What can hang from each mark:
K851: K934
K551: K977
K788: K918
K549: K416
K416: K963
K934: K585 K851
K918: K585 K788
K977: K551 K585
K963: K416
K585: K549 K918 K934 K977
K926: K416

Every row comes from one small tree of marks. The marks that hang from a mark follow it in brackets, in the order of their numbers. Every link used is in the known rows. Which tree was each row made from?
Known rows:
K977(K551 K585(K549(K416) K918)): [ 13  14  26 -24  -6  -2  49  13 -22 -15  -9  -9 -21 -12  -1  -1 -20  18
  -7   2   6  -7]
K934(K585(K918)): [  6   5  -9 -37   4   0  29   5 -16   6  11 -14 -14  -4 -16 -10  -7  -3
  -1  -3   6  16]
K977(K551 K585(K549(K416) K918(K788) K934(K851))): [ 35  15  31 -11  12  22  45  -3 -25  -4  -9  31   0 -19  -1  12 -27  18
 -32   8  12  24]
K851(K934(K585(K549(K416(K963)) K918))): [ 12   2  -6 -12  22  -8  32  11  -3  15  11  12  15   3 -13  26 -25 -15
  12  12 -12  11]
K788(K918): [ -8  -5   1 -31 -35 -30   7  23  -6   2  -6 -27 -28  15   3   1  25 -12
 -19 -13  -9   7]
K934(K585(K549(K416)) K851): [ 13  -7  36 -48   9  13   9  13 -15   9   6  13 -17  -9  14  35  -3 -18
   4   6 -11  29]
K851(K934(K585(K918(K788)))): [ 16  33 -46 -16   1 -18  22  -4 -17   9   3   5  -3   7 -16   6   8  -4
 -15  -5  17  40]
K585(K549(K416) K934 K977): [ 12  -6  30 -16  10   6  19  21   8   4 -15  12   6  -6 -18   1   1 -28
   4  -1  -9 -11]
K918(K585(K549(K416) K934(K851)) K788): [ 13 -12  16 -17  -1  25  14  10 -13  11  -8  42  -7 -25   2  30  12 -15
  -7   7   3  40]
K977(K551 K585(K549 K918 K934)): [ 24  -2   0  -9  -4  20  65  -3 -17   1   7  -1 -11 -15 -12 -12 -32   3
 -29  22  13  -4]
K934(K585(K549 K918)): [ 16  -4   1 -22  14  14  26   5 -10  18  14   0 -10 -10 -21 -18 -13  -9
  -8   9   4  16]
K851(K934(K585(K918))): [  4  25 -33 -26   4 -18  27  -5 -13  13  11 -12  -8   7  -9  14  -5 -12
  -2   3   9  17]
K934(K851): [ -3 -13   9 -58 -25 -28  11  13 -19  -2  -1 -10 -43  -8   5  29  25 -21
 -17 -10   0  34]
K788(K918(K585(K549(K416(K963)) K934(K851) K977))): [ 14 -25  44 -13   5  13   9  14  11  24   1   6  26  -4   0  43  -9 -23
  15   9 -36  -6]
K851(K934(K585(K549(K416) K977(K551)))): [ 26  29   4 -33   2   1  29   4 -10   2  -1 -14   0  15  12  30 -14 -14
  17   2  -3  -4]
K551(K977(K585(K549(K416(K963)) K918(K788) K934))): [ 22 -17  -5  18  11  10  29  15  13  10 -15  23  19 -31 -24  -2   4  -1
 -19   8   1   6]
K918(K585(K549(K416) K934 K977) K788): [ 18  -1   4  -6  -2  20  17  18   2   7 -17  25  12 -18 -20   5  15 -16
  11  -3   0  12]
K963(K416): [ -9 -20  11 -46 -49 -26  18  28  -3 -23  -6  -2 -41   0  -4  -7  38 -10
 -10 -13   9   9]
K926(K416(K963)): [-20 -44 -14 -56 -45 -36  33  40 -12 -12  -5  -5 -41  -1 -24  24  24  -3
  -2  -8   3  19]
K851(K934(K585(K549(K416) K918 K977(K551)))): [ 28  42  15 -17  27   2  31  -6  -8   9   1 -12  12   8  -7  11 -31   1
  15   2   1 -12]
K977(K551 K585(K549 K918(K788) K934(K851))): [ 39   6   5 -10   1  22  50 -13 -26   5   2  23  -8 -22  -8   3 -23  11
 -48  16  18  35]

Write each row's tree:
[ 35   1  40 -18  25  16  33 -14  -9  17   4   2   1 -15 -20  -3 -30  -6
 -24   7   4  -1] -> K585(K549 K918 K934(K851) K977(K551))
[ 23 -16  28 -27   8   6  14   2   2  19  -1  11  -6 -12 -15  16   4 -37
 -17   8  -7  15] -> K585(K549 K934(K851) K977)
[ 28   5 -14 -12  12  15  20   5 -13  16   7  16  -5 -11 -28 -27  -2  -1
 -20   1  12  41] -> K934(K585(K549 K918(K788)))
[ 34  -8   1  -2   0  17  66  15 -17 -12  -4  24  13 -14 -17  -3 -34  15
 -20  10   4  14] -> K977(K551 K585(K549(K416(K963)) K918(K788) K934))
[ 12  -5 -14 -38 -26  16  46   2 -15  -3   2 -26 -11  -7  -3  13  -3 -10
  13   2   7  -9] -> K918(K585(K934 K977(K551)))
[ 17   8 -28 -42 -44  -6  29  10 -23 -13  -8 -26 -23  -8  -5   5  25   5
   7 -21  14  22] -> K918(K585(K977(K551)) K788)
[ 41   1  33 -22  34   6  10  10  -5  13   1  23  27 -13 -27  14 -15  -1
   7 -11 -15  36] -> K934(K585(K549(K416(K963)) K918(K788) K977) K851)
[  0 -15 -28 -23 -28  -2  29   7   6   4  -8 -19 -21 -18   3  15  30 -23
 -18   9   9  -3] -> K551(K977(K585(K934)))
[ 24  -4  19 -50 -11   2  33  -4 -17  -2   0 -15 -16  -1   3  24  -7 -15
 -14  -4   2   7] -> K585(K934(K851) K977(K551))
[ 22  -5  10 -36 -22  -7  30  13 -10  -3  -3 -25 -26  -2  -9  -7   5 -13
  -9  -6   2   0] -> K585(K549 K977(K551))
[  1  -3  -3 -15 -21   2  14   8   6  16  -3 -24   6   6  -7   9  13 -19
   7  -1 -13 -14] -> K788(K918(K585(K934 K977)))
[ 32   4  27 -23  -1  30  24   2 -15   4 -11  20   4 -19   3  28  -4  -2
   3  -1   4  20] -> K918(K585(K549(K416) K934(K851) K977(K551)) K788)
[ 18  38  11 -10  35  -8  15   1   3  18  -3   2  19   4 -19  13 -14 -13
  19   0  -5  -6] -> K851(K934(K585(K549(K416) K918 K977)))
[ 18   5  25 -36  10   9  12  20   0   5  -4  -5   1  -1  -8   7   2 -19
  22  -5 -13   2] -> K934(K585(K549(K416) K977))
[ 29  -3  -2   9  13  14  14 -12   5  27  -8  23  -3 -38 -16   3  16  -6
 -47  13  16  28] -> K551(K977(K585(K549 K918(K788) K934(K851))))
[ 43  27   9 -44  10   7  22 -13 -27   4   4 -12  -2  -5 -11   3 -13  16
 -10 -17  11  35] -> K934(K585(K918(K788) K977(K551)) K851)
[ -3 -21  -6 -43 -19   9  25   1 -17  11   8   3 -25 -19   7  40  12 -25
  -2  10   3  25] -> K918(K585(K934(K851)))
[ 21  -3  16  -1  25   6  27   2   8  19  -3   7  11 -13 -43 -26 -12 -20
 -15   4   1  -9] -> K585(K549 K918 K934 K977)
[ -2  -6   8 -21 -19 -11  10  23   8   0 -19 -12 -28 -25   9  17  35 -14
  -3   0   0  -6] -> K551(K977(K585(K549(K416))))
[ 32   6   2   9  20   6  22   3   4  17 -11  22  16 -14 -50 -37  -1 -11
 -27  -4   9  16] -> K585(K549 K918(K788) K934 K977)
